Each row was made from one walk, in order. Every step used is in the known rows, and no mark comes twice. Write each row's walk.
Known rows:
D/L/S: [ 1.33  2.93  6.67 -3.58 -1.78 -1.05 -2.09  0.69 -0.66  0.37  0.95 -1.63
 -0.40  3.20  1.52 -0.13 -0.86 -0.65  3.00 -1.67  1.60 -2.85]
L/S: [ 3.35  1.77  3.37 -1.01 -1.76  1.79 -1.42  0.09  0.97  0.84 -0.42  0.10
 -0.36  1.62  2.51  0.27  0.13 -0.65  0.84 -0.03  2.90 -1.86]
V/D: [ 0.29  1.00  0.59 -0.67  0.33  0.79 -1.43  0.31  0.26  0.45 -0.87  0.48
  0.40 -0.89  0.84  0.74 -0.05 -1.42 -0.09 -0.35  0.72 -0.27]
M/J/K/D: [-1.48 -1.71  0.46  0.75 -0.23  2.55  1.45 -0.54 -1.15  0.93  2.19  1.01
 -0.57 -1.86 -0.81  0.51  0.59 -0.73 -1.20  3.01  0.43  1.21]
V/E/J/K/D/L: [-1.37  2.22 -0.50 -2.48 -0.63 -0.21 -1.33  0.98 -2.97  0.31  2.57 -2.78
  2.02 -1.64 -3.97 -0.32  1.92 -0.35  3.29 -0.37 -4.23  1.36]
E/J/K/D/V/M: [-3.66 -2.38 -1.89  4.73  1.08 -2.84  1.31 -1.01 -3.72 -0.49  1.67  1.53
  0.49  1.14 -0.39  2.69 -1.76  0.81 -0.87 -1.44  1.35  0.15]
E/J: [ 3.09  2.49  1.29 -2.03 -0.23  0.46 -1.64  0.57  0.09  0.53 -2.39  0.51
  0.05 -3.01 -0.43 -1.70  1.98 -0.09 -0.71 -0.61  1.18  1.43]
K/J: [ 3.57  0.57  1.90  0.18 -0.09  1.70  0.64  1.03 -0.08  0.09 -1.52  1.23
 -0.16 -2.40 -1.04 -1.61  0.59 -0.69 -1.23  0.03  0.48 -1.43]
K/D/V/M/J: [-1.61 -4.52  1.42  2.94  2.09 -0.89  1.20 -1.77  0.82 -1.10 -1.10  3.66
 -1.52 -0.54  0.95  2.57 -2.98  0.10  0.01  1.69  1.60 -3.66]
K/J/M/V/E: [ 2.67 -0.95 -4.32  2.26  0.34  1.18  1.20  1.36  3.50 -0.64 -4.63  1.41
  0.28 -0.37 -1.06 -0.14  0.27  0.13  1.07  2.85 -3.54 -1.33]
K/D/L: [-1.57  1.31  5.49 -2.75 -0.13 -0.69  0.05  0.78 -1.07  0.30  0.82 -0.94
  0.81  1.51 -0.60 -0.41 -1.25 -1.35  2.59 -0.68  0.05 -4.23]
M/V: [ 0.98  0.67 -0.92 -1.10 -0.49  1.96  1.00 -0.04  2.70  0.45 -2.29 -0.72
 -0.40  0.04  2.19 -1.73  0.06  0.37 -2.33 -0.65  1.11 -1.26]
E/J/K/D/L: [-3.38  1.70  2.72 -1.11 -0.45 -2.24 -0.10  0.73 -4.31  0.61  2.90 -1.49
  1.17  0.12 -2.73 -0.47  0.43 -0.48  1.43 -0.85 -0.77  0.64]
E/J/K: [ 0.71  2.58 -1.15 -0.72 -1.11  0.47 -0.60  0.59 -2.79  1.00  0.75 -0.82
  0.28 -1.55 -0.89 -0.92  2.49  0.45 -1.97 -1.52  0.88  4.80]
D/V: [ 0.81  1.01  0.17 -0.65 -0.33  0.19  0.18 -0.12 -0.01  0.43 -1.15 -0.15
 -0.29  0.99  2.28 -1.21 -1.06  0.05 -1.96 -1.83  2.45 -1.42]
D/L: [ 0.28  3.28  4.81 -4.86 -0.95 -0.71 -1.22  1.28 -1.02  0.28  0.31 -2.05
 -0.04  1.57  0.13 -1.31 -0.22 -0.40  1.43 -3.02  0.34 -0.93]
H/E/V/M/J/K: [ 2.32 -0.83  0.20 -0.22  0.61 -1.07 -0.84 -1.16  1.65 -1.24  4.22 -1.27
 -0.62 -0.59  0.66 -2.92  2.02  1.05 -3.44 -1.15  0.99  4.29]
K/D/L/S: [-0.84  0.94  7.49 -1.47 -1.10 -0.97 -1.12  0.21 -0.53  0.40  1.52 -0.43
  0.50  3.13  0.66  0.85 -1.84 -1.53  4.16  0.70  1.30 -6.11]
E/V/M/J/K: [-0.72 -2.06 -0.30  0.58  0.94  0.29  0.29 -1.78  1.00 -0.83  4.38 -0.17
 -0.34  0.80  0.60 -0.32  0.74  0.67 -1.96 -1.08  2.20  5.82]
J/K/D/L: [-3.83  1.28  3.12 -1.46 -1.01 -0.66  1.00  0.84 -3.83  0.83  4.21 -2.35
  1.01  2.79 -1.08  0.23 -0.82 -0.79  1.22 -1.44 -0.21 -0.76]
J/K/D/V: [-3.35 -1.01 -1.48  2.72 -0.49  0.19  2.52 -0.56 -2.76  0.92  2.77 -0.27
  0.82  2.21  1.07  0.31 -1.58 -0.33 -2.12 -0.42  1.87 -1.24]
V/M/J/K: [-0.15 -1.59 -0.37  0.36  0.03  0.96  0.47 -0.48 -1.51 -0.29  1.79  0.73
 -2.03 -0.16  0.10  2.74  0.27  1.04 -1.15 -1.15  0.86  4.29]

Write each row's walk:
[-3.62 -2.68  5.59  1.15 -0.20 -2.14 -0.05 -0.90 -2.58 -0.56  4.46  0.61
 -1.39  3.28 -0.34  4.55 -2.42 -0.07  3.66  1.13  0.52 -1.78] -> V/M/J/K/D/L/S
[-0.15  0.09 -1.37  1.15 -0.19 -0.48  1.24  0.69  2.54  0.29 -3.80  1.12
 -0.57  3.40  2.45  0.35 -0.94  0.30 -0.41  0.99  1.16 -0.53] -> J/M/V
[-2.79 -4.00  0.55  2.61  1.68  0.36  1.45 -2.23  1.13 -0.79  5.06  0.99
  0.53  0.75 -0.30  0.62 -0.22 -0.26 -0.78  1.21  1.79  2.52] -> E/V/M/J/K/D
[ 0.46 -2.59  0.76  0.76  1.34 -0.97  0.15 -1.30  0.72 -1.09 -1.58  2.41
 -2.45 -0.36  1.73  1.77 -2.02  1.02 -1.12 -0.64  1.87 -0.38] -> D/V/M/J
[-1.83  2.16  3.79 -3.10  0.20 -1.93 -2.12  0.88 -1.33  0.05  0.44 -1.27
  0.37  0.85 -0.15  0.41 -1.05 -1.39  2.21 -1.85 -0.67 -1.31] -> V/D/L
[ 3.50  1.79 -1.28  0.75  0.10 -3.40 -1.20  1.20  2.69 -0.37 -5.18  0.79
 -0.82 -0.84  0.96 -3.07  1.48  1.02 -1.77  1.81 -0.60 -0.53] -> H/E/J/M/V
[-2.87 -0.54 -1.73  3.02  0.10 -1.45  1.28 -0.66 -3.32  0.71  1.31  0.60
  0.94 -0.37 -0.56 -0.38 -0.38  0.02 -1.91  0.39  1.28  0.21] -> E/J/K/D/V
[ 3.49  1.49 -4.70 -2.13 -0.07  2.45 -1.36  0.12  3.56 -0.04 -3.91 -1.21
  0.57 -4.34 -0.72 -2.25  2.57  0.77 -0.26  0.44 -2.90  0.83] -> M/V/E/J
[-1.21 -2.40 -4.16  1.07 -0.01  2.67  0.99 -1.06 -0.18  0.36  1.66  0.02
  0.06 -2.25 -0.97  0.37  0.20 -0.11 -0.43  2.97 -2.17  0.46] -> M/J/K/D/V/E
[-0.60 -1.12 -1.54  3.96  0.65 -4.37  0.16 -0.44 -2.99 -0.91  1.51  0.37
  0.12 -0.33 -0.32 -0.04 -0.58  1.21 -2.38 -1.38  0.24 -1.43] -> H/E/J/K/D/V/M
[ 2.50  0.02  1.56  2.56  0.23 -0.61  0.92  1.73 -0.10 -0.06 -3.12  3.05
 -0.33  1.03 -0.73  0.36 -0.31 -0.80  0.84  1.66  0.55 -0.63] -> K/J/M
[ 2.01 -1.46  2.02 -0.90  0.87  1.02 -0.59 -0.49  1.22 -0.80 -1.40  2.09
 -2.23 -1.58  0.63  2.03 -0.10  0.54  0.06 -0.31  1.17  0.90] -> V/M/J
[ 2.31  1.37 -3.83  0.67  0.29 -1.78 -1.95  0.79  0.84 -0.23 -4.41  1.30
  0.52 -0.02 -0.28  0.16  0.72  0.40  2.18  0.78 -1.49  1.57] -> D/V/E/J/M
[ 2.88  1.45 -3.10 -1.99 -0.60  2.24 -0.88  0.19  1.43  0.14 -1.55 -1.34
  0.64 -0.73  1.05 -1.11  0.43  0.13  0.04 -1.55 -1.00 -0.67] -> D/V/E
[ 1.89  0.58 -4.64 -0.21 -0.44  1.60 -0.04  0.94  4.07  0.02 -4.08 -0.20
  0.38  1.68  1.15  0.44  0.50  0.39  1.66  1.32 -2.32  0.15] -> J/M/V/E
[-4.43 -2.34  3.63 -0.10  0.68 -1.75  0.93 -0.33 -3.02 -0.70  3.78  0.20
 -1.13  1.37 -1.68  3.29 -1.75  0.17  2.12 -0.24 -0.80  0.03] -> V/M/J/K/D/L
[ 0.77 -1.36 -1.05  3.70  0.53 -0.87  2.41  1.06  2.10 -0.34 -4.29  2.69
 -0.58  1.33  0.20 -0.30 -1.20  0.05 -0.87  2.70 -0.09 -1.99] -> K/J/M/V
[ 1.54 -2.07  2.20 -0.70  1.83  0.32 -0.80 -1.83  3.80 -1.32  1.11  1.19
 -0.58 -0.59  1.02 -0.89  0.33  0.07 -0.65 -0.32  2.48  2.39] -> E/V/M/J
[ 1.24  1.85 -5.91 -0.42 -0.87  0.58 -0.98  0.13 -1.87  0.43  0.47 -1.91
  0.96 -1.93 -1.01 -1.12  1.99  1.01 -1.13 -1.62 -1.81  4.15] -> D/V/E/J/K
[ 2.96  1.02 -4.30 -2.43 -0.69  4.11 -0.16  0.21  3.96  0.18 -2.56 -2.05
  0.44 -1.75  0.93 -1.57  1.34  0.42 -0.44 -0.37 -2.36 -0.57] -> M/V/E
[-3.06  0.73 -3.11 -1.39 -0.30 -0.39  0.08  0.28 -0.72  0.07  1.41 -3.18
  1.70 -1.22 -3.10 -0.93  0.95  0.40  1.81  0.43 -4.80 -0.02] -> M/V/E/J/K/D/L
[-0.85 -0.42 -6.39  1.18 -0.31  2.45  0.85 -0.27  0.85  0.50  0.08 -1.45
  1.75 -3.00 -1.99 -0.60  2.03  0.34 -0.41  1.98 -3.51  1.08] -> M/V/E/J/K/D
[-1.34 -0.48 -1.91  0.65  0.70  0.68  0.01 -0.46  2.26  0.19 -2.13  0.08
  0.09 -0.62  1.81  0.13 -0.88 -0.61 -1.62  0.55  0.00 -1.62] -> M/V/D
